(in the rows, 128 means zero)
Known rows, with every way that one mark hangs from another
K(A Z): [142 165 176 149 180  83 110 170 111  87 132 150 110 190 122  91  63 142
  88 154 147 124 135 171 135  94 149 138  91 120 123 118  80  64 161 103
 135 140  79 110 149  98 123 156 109 107  74 101 108 168 139]
Y(H(M(A G(C)))): [ 72 161 120 169 199 130 150 203 111 114 104 125  98 108 170  94 149 140
 128 116 148  92 151 148 135 130 146 158 107  98 157 136  86 101 151 110
 165 105 148 166 125 136  72 201 132 105 122 112 134 101 122]
A(K(Z)): [152 161 161 138 173  92 142 152  98 102 141 182 120 162 127 102  75 138
  98 128 131 126 144 158 125 112 139 148 116  99 118 132  88  72 154 106
  95 134 107 115 132 120 103 164  91 156  74 104 115 155 154]
M(G(C) H): [102 155 131 128 163 114 128 165 124 127  83 121  99 116 156 106 124 143
  92 156 149 107 146 119 138 141 127 149  83  67 142 116  89  87 160 123
 181  75 108 162 120 158 116 188 117  96 121 129 118 119 110]
H(M): [141 155 140 169 235  89 147 174 108 115 118 157  83 193 166 122 121 100
  82 119 144 105 168 138 137 128 136 141 125 110 132 149  83  87 139 116
 145 132 121 155 154 120  97 149 133 118 144  91 146  94 120]
C(G Y): [115 167 172 172 198  93 136 167 131  85 110 164 101 153 162 144  82 139
  80 156 191  89 152 124 124 107 173 130 159 123 121 135  65  52 159 110
 186 124 108  91 130 122  74 159 140 111 121 104 106 108  97]
A(K): [157 153 166 144 178  93 155 155 109 119 123 190 109 156 143 126 105 132
 100 129 137 118 145 135 112 108 141 138 145  88 123 141  95  61 144  92
 106 131 118 130 153 124 107 176 113 158 104 115 120 113 148]
M(A G H(Y)): [ 81 154 129 123 154 114 107 174 121 137 110 148  72 120 143  98 113 164
  95 153 155 127 116 143 149 134 126 127  94  29 132 122  72  99 169 119
 140  87 125 131 145 162 113 198 127  72 144  82 125 143 114]
C(Y): [126 180 156 152 210 100 142 164 125  83 111 167 103 169 154 136 101 143
  77 128 173  98 162 126 138 109 173 132 135 117 116 140  66  52 133 112
 154 130 113 106 128 123 102 178 159 114 130 102 123 120 122]
H(M(A(K)) Y): [115 159 140 163 176 104 145 150  98 128 147 184  93 141 162 122 109 136
 106 110 141 130 123 171 134 122 138 139 124  70 119 140  73  94 138 106
  70 147 151 155 193 134  71 153 137 128 136  87 148 108 147]
C(G(M)): [129 140 181 157 215 101 142 163  95 128 111 166 101 178 168 127  86 132
 105 171 174 111 139 161 103 114 146 131 144  99 129 156  75  96 146 115
 168 150 112 141 129 114  69 139 125 114 105 118  94  82 111]
Z(K(A)): [138 152 155 143 203  86 123 173 140 122 130 179 120 152 133 101  73 134
  71 126 147 112 133 137 103  90 130 146 122  92 112 134  82  45 158  94
 131 132  74 122 195  87 136 183 107 120  98 110 118 134 139]
Y(H(M(A G))): [ 90 147 130 179 213 120 125 208 127 120 129 142  68 135 142  84 134 132
 131 112 141  98 148 154 133 137 133 147 134  92 153 155  84  96 164 102
 157 109 138 139 143 125  90 211 137 100 125  89 132 113 120]
H(M(G(C))): [106 163 144 159 209  98 152 171 123 120 114 108 103 146 192 103 141 120
  99 130 146 102 173 139 148 135 134 162  89  89 136 140  73 101 144 139
 158 102 136 181 148 143  81 158 136  99 136 137 125  93 106]
H(M Y): [118 147 123 165 224  83 147 155 108 125 124 158  96 184 171 120 128 111
  99 131 136 127 157 154 142 113 143 140 114  83 114 149  65  84 141 130
 123 139 129 171 179 121  79 131 127  98 169  97 162 104 119]
Y(H(M)): [135 142 120 185 239  99 154 192 113 113 117 164  96 176 141 110 134 105
 120 119 128  87 163 148 111 118 154 150 146 116 149 165  95  62 139 118
 162 138 109 158 143 108  85 189 110 121 143  94 173  91 131]
H(M(A(K))): [130 166 160 171 184 103 141 165 101 123 153 184  92 157 152 112 111 117
  97  90 149 113 138 157 133 131 134 145 136  99 130 136  88 105 143  99
  83 134 153 140 169 130  88 172 146 147 117  90 136  98 156]
Y(H(M(A))): [105 149 134 181 223 117 142 206 103 110 123 172  73 163 139 102 139 122
 116 105 157  91 143 153 125 122 153 139 145 115 148 151  96  86 145  98
 154 138 139 136 145 113  87 208 131 118 133  74 160  93 141]
M(A(K) G H(Y)): [ 99 154 135 119 121 117  99 152 115 145 124 167  87  87 135 103 109 172
 111 131 140 136 107 148 133 136 105 143 105  27 126 114  74  94 166 107
  96  94 130 140 155 161 103 196 124 103 117 100 104 153 129]
G(M(H(Y))): [113 143 117 137 190 101 127 138  94 146  95 158  85 167 136 105 100 148
 106 157 156 133 122 162 121 120 135 117  91  44 115 145  72 100 131 134
 132 132  99 182 138 125 100 156 119  95 145 107 144 113 131]
M(A(K) G H): [109 157 152 127 124 116 101 176 126 140 136 170  81 111 125  90  99 158
  98 126 142 120 113 131 124 150 115 145 117  51 144 119  89 108 169  93
 121  86 128 114 135 156 123 217 133 129  97  95  95 147 139]
M(H(Y)): [118 146 117 130 172  90 128 149 107 124  91 165  91 158 134 122 107 143
  86 154 146 131 133 139 121 116 143 130  99  56 120 126  80  68 146 119
 143 119  92 154 146 137 113 176 106  98 154  93 158 122 120]
M(A G(C) H(Y)): [ 63 160 124 121 142 119 127 164 103 131  87 127  89  93 162 105 121 179
 101 148 161 132 121 143 159 133 132 141  72  39 131 103  75 107 159 124
 144  84 142 164 136 172  92 191 122  75 142 112 121 130 113]
H(M(A) Y): [102 163 141 163 212  94 147 166  91 122 128 162  76 176 168 117 127 130
  97 123 153 127 140 166 155 123 150 134 105  84 118 136  73 104 146 116
  99 149 152 154 180 137  74 152 146  97 153  70 158 104 132]

Rows
[ 98 181 136 162 204 119 164 162  94  89  76 145 127 123 158 125 112 172
 130 135 170  99 157 143 114  93 174 140 128 121 138 155  72  62 105 126
 184 142 114 175  93  96  70 190 147 109 105 148 126 107 137]  G(C(Y(H)) M)
[108 141 114 159 217  97 124 155 127 134 129 131  82 165 176 107 137 117
 110 138 130 126 165 155 155 130 121 149 101  61 124 154  49  97 150 130
 124 115 128 175 181 135  80 141 134  77 162 101 133 111 100]  H(M(G) Y)
[122 170 166 133 144 111 111 152  77 141 145 181 100 149 116  74  47 156
  98 127 158 138  91 178 116 142 126 133  99  82 131 119  95 128 145 114
  95 132 102 144 111 132 104 177 124 133  54  99 113 159 172]  G(M(A(K(Z)) H))
[102 155 136 133 173 119 127 148  84 146 110 170  75 148 141 103  95 164
 109 149 170 152 105 167 133 131 137 114 103  51 117 142  78 119 136 118
 120 134 126 164 142 138  96 173 145  93 136  92 135 125 143]  G(M(A H(Y)))
[ 94 195 143 140 178 112 147 139 101 102  80 135 111 135 161 107  90 162
  89 148 184 112 139 135 129 131 160 138  92  95 128 123  71  94 115 142
 177 118 107 179 103 135  88 169 159  93 120 143 132 110 126]  G(C(Y) M(H))
[113 157 159 161 177 110 130 174 117 140 162 160  85 128 163  99 109 132
 105 104 141 114 144 151 138 148 105 161 132  71 136 137  80 123 162  99
 100 111 152 132 171 143  85 182 160 127 112 101 103 113 137]  H(M(A(K) G))
[ 83 147 107 123 151 108 132 142 116 127  78 116 105 106 165 110 124 162
 101 163 146 127 138 131 145 127 132 145  61  40 130 123  72  82 150 140
 161  82 108 180 134 161  98 174 106  81 143 135 127 127 107]  M(G(C) H(Y))
[ 87 146 155 142 165 114 117 159  84 150  98 164  82 137 150 111  80 156
 105 179 185 134  98 170 116 120 134 115 109  57 126 131  68 120 155 118
 145 138 118 148 139 144  65 153 124  79 126  97 115 107 113]  C(G(M(A H(Y))))
[127 154 140 180 191 107 144 192 103 117 137 195  95 137 142 104 121 132
 129  93 131 104 135 155 108 126 139 150 159 100 147 152 102  79 141  88
 108 139 136 145 161 118  75 214 118 153 109  88 157  99 158]  Y(H(M(A(K))))
[113 165 141 136 184 102 149 149  82 137  86 142 105 147 153 101 107 142
  92 159 167 114 138 149 114 130 144 135  85  83 140 130  89 111 129 130
 167 120 111 194 107 131 101 165 126 108 118 145 131  99 132]  G(C M(H))
[102 169 169 132 142 123 151 171 103 120 116 157 117  86 169 109 114 181
 110 132 156 116 136 143 138 119 136 150 110  69 134 116  88  98 151 100
 110 103 158 137 131 159  98 197 140 139  89 139  80 129 135]  M(A(K) G(C))
[ 98 162 154 125 164 114 102 192 133 137 113 151  68 134 136  96 106 148
  85 141 163 118 122 134 145 150 128 132 107  61 142 118  95 115 175 110
 158  85 122 116 126 156 127 212 149 100 125  80 107 139 118]  M(A G H)
[ 82 166 149 121 151 118 129 183 114 125  96 133  93 106 157  97 119 161
  90 146 175 114 129 129 148 146 137 140  86  63 141 106  90 115 169 121
 169  81 130 138 119 168 119 203 134 101 121 111 109 126 120]  M(A G(C) H)
[111 138 119 126 171  95 111 147 129 143 100 134  83 144 142 108 109 148
 100 161 139 124 140 129 145 127 117 135  92  37 129 134  65  91 159 119
 152  92  91 152 146 151 110 174 118  76 148 105 124 136 108]  M(G H(Y))
[ 85 155 133 152 201 113 129 172 112 134 135 141  72 153 176  98 134 139
 113 126 151 125 142 164 157 138 130 146 103  60 126 144  60 119 165 124
 115 110 152 148 180 151  74 158 151  81 147  86 128 120 109]  H(M(A G) Y)
[ 97 200 180 146 161 131 159 136  82  96 116 166 127 100 170 124  90 190
 114 120 188 113 122 160 130 117 163 141 130 105 115 127  74  98 117 117
 107 142 157 151 125 131  70 173 172 134  84 137  90 115 154]  G(C(Y) M(A(K)))
[120 144 158 147 184  89 118 159 103 143  93 162  83 172 147 105  76 125
  93 179 173 101 117 151  97 133 134 126 120  83 134 141  78 102 149 124
 189 126  92 158 118 123  83 155 117 100 116 118 111  93 112]  C(G(M(H)))
[103 155 176 151 167 118 113 171  99 148 105 176  72 152 138 101  69 147
  97 162 189 120 100 160 109 148 130 119 121  82 136 129  85 121 157 108
 171 132 120 133 130 140  84 171 133 100 106  87 107  91 121]  C(G(M(A H)))
[ 75 185 136 153 179 142 142 190 124  75  99 125 112  79 153 116 128 193
 128 132 180  92 144 127 145 110 171 145 120 104 144 126  77  73 149 113
 187  96 144 116 106 135  78 231 156 100 101 121 110 130 119]  M(A G(C(Y(H))))
[ 77 178 124 183 211 127 119 201 139  96 125 132  78 125 149 103 128 146
 129 105 154  84 149 139 148 136 154 158 136 118 147 152  61  90 149 110
 164 109 135 120 140 120  67 217 182  87 123  83 130 120 119]  C(Y(H(M(A G))))
[ 79 201 165 135 170 124 145 172 126  85 105 126 105  98 176 119 127 187
  92 134 192 103 150 122 160 120 166 142 114  97 123 115  71  95 145 121
 160 102 152 116 118 155  91 195 172  91 113 117  82 134 115]  M(A G(C(Y)))
[ 86 204 158 128 168 134 140 150  83 106  94 143  98 116 161 111  98 183
  90 136 198 112 116 143 140 134 164 125  95 103 122 113  75 114 125 135
 168 129 137 155 104 144  89 190 175  94 117 110 117 111 141]  G(C(Y) M(A H))
[ 91 203 170 146 192 128 159 155  89  99  99 146 112 128 176 124 105 192
  97 127 211 112 141 152 144 121 177 125 110 116 112 127  74 107 116 130
 145 141 161 143 114 134  72 175 179 102 107 118 105 111 140]  G(C(Y) M(A))
[113 164 183 165 209 111 132 146 118 105 110 159 102 162 165 135  76 145
  99 162 191  99 139 144 116 111 163 130 146 125 115 150  55  88 136 125
 185 146 107 130 126 115  62 149 161 101 105 117  90  95 105]  C(G(M) Y)
[104 160 152 164 211 112 131 195 120 132 144 139  70 160 166  96 120 123
  91 113 148 114 150 150 152 151 134 146 111  83 138 146  74 119 163 112
 142 104 150 135 158 137  96 180 166 100 127  82 112 114 116]  H(M(A G))
[ 79 171 137 122 162 119 147 141  69 137  83 153  90 123 159 105 108 178
 113 154 177 139 114 166 131 125 151 125  75  60 124 120  71 115 126 134
 137 129 136 192 129 148  78 167 132  87 136 119 140 114 149]  G(C M(A H(Y)))
[106 136 135 146 180  99 111 132  97 151  85 164  89 157 156 117  83 136
 111 184 169 129 110 168 113 119 127 126 109  64 125 142  60  97 147 134
 167 132  90 173 136 128  66 139 103  80 128 113 122  88 109]  C(G(M(H(Y))))
[ 95 164 118 182 227 113 124 183 145  98 119 127  93 136 151 110 129 125
 123 124 137  82 173 127 142 129 154 164 136 122 152 163  59  73 144 119
 182 110 104 150 143 110  75 201 150  87 129 110 129 112 105]  C(Y(H(M(G))))
[110 154 144 132 142 117 124 136  81 153 116 189  88 126 139  92  87 170
 113 130 151 144  92 175 117 124 120 127 111  34 117 134  80 116 132 111
  81 134 123 173 152 137  88 172 129 124 114 105 130 130 156]  G(M(A(K) H(Y)))
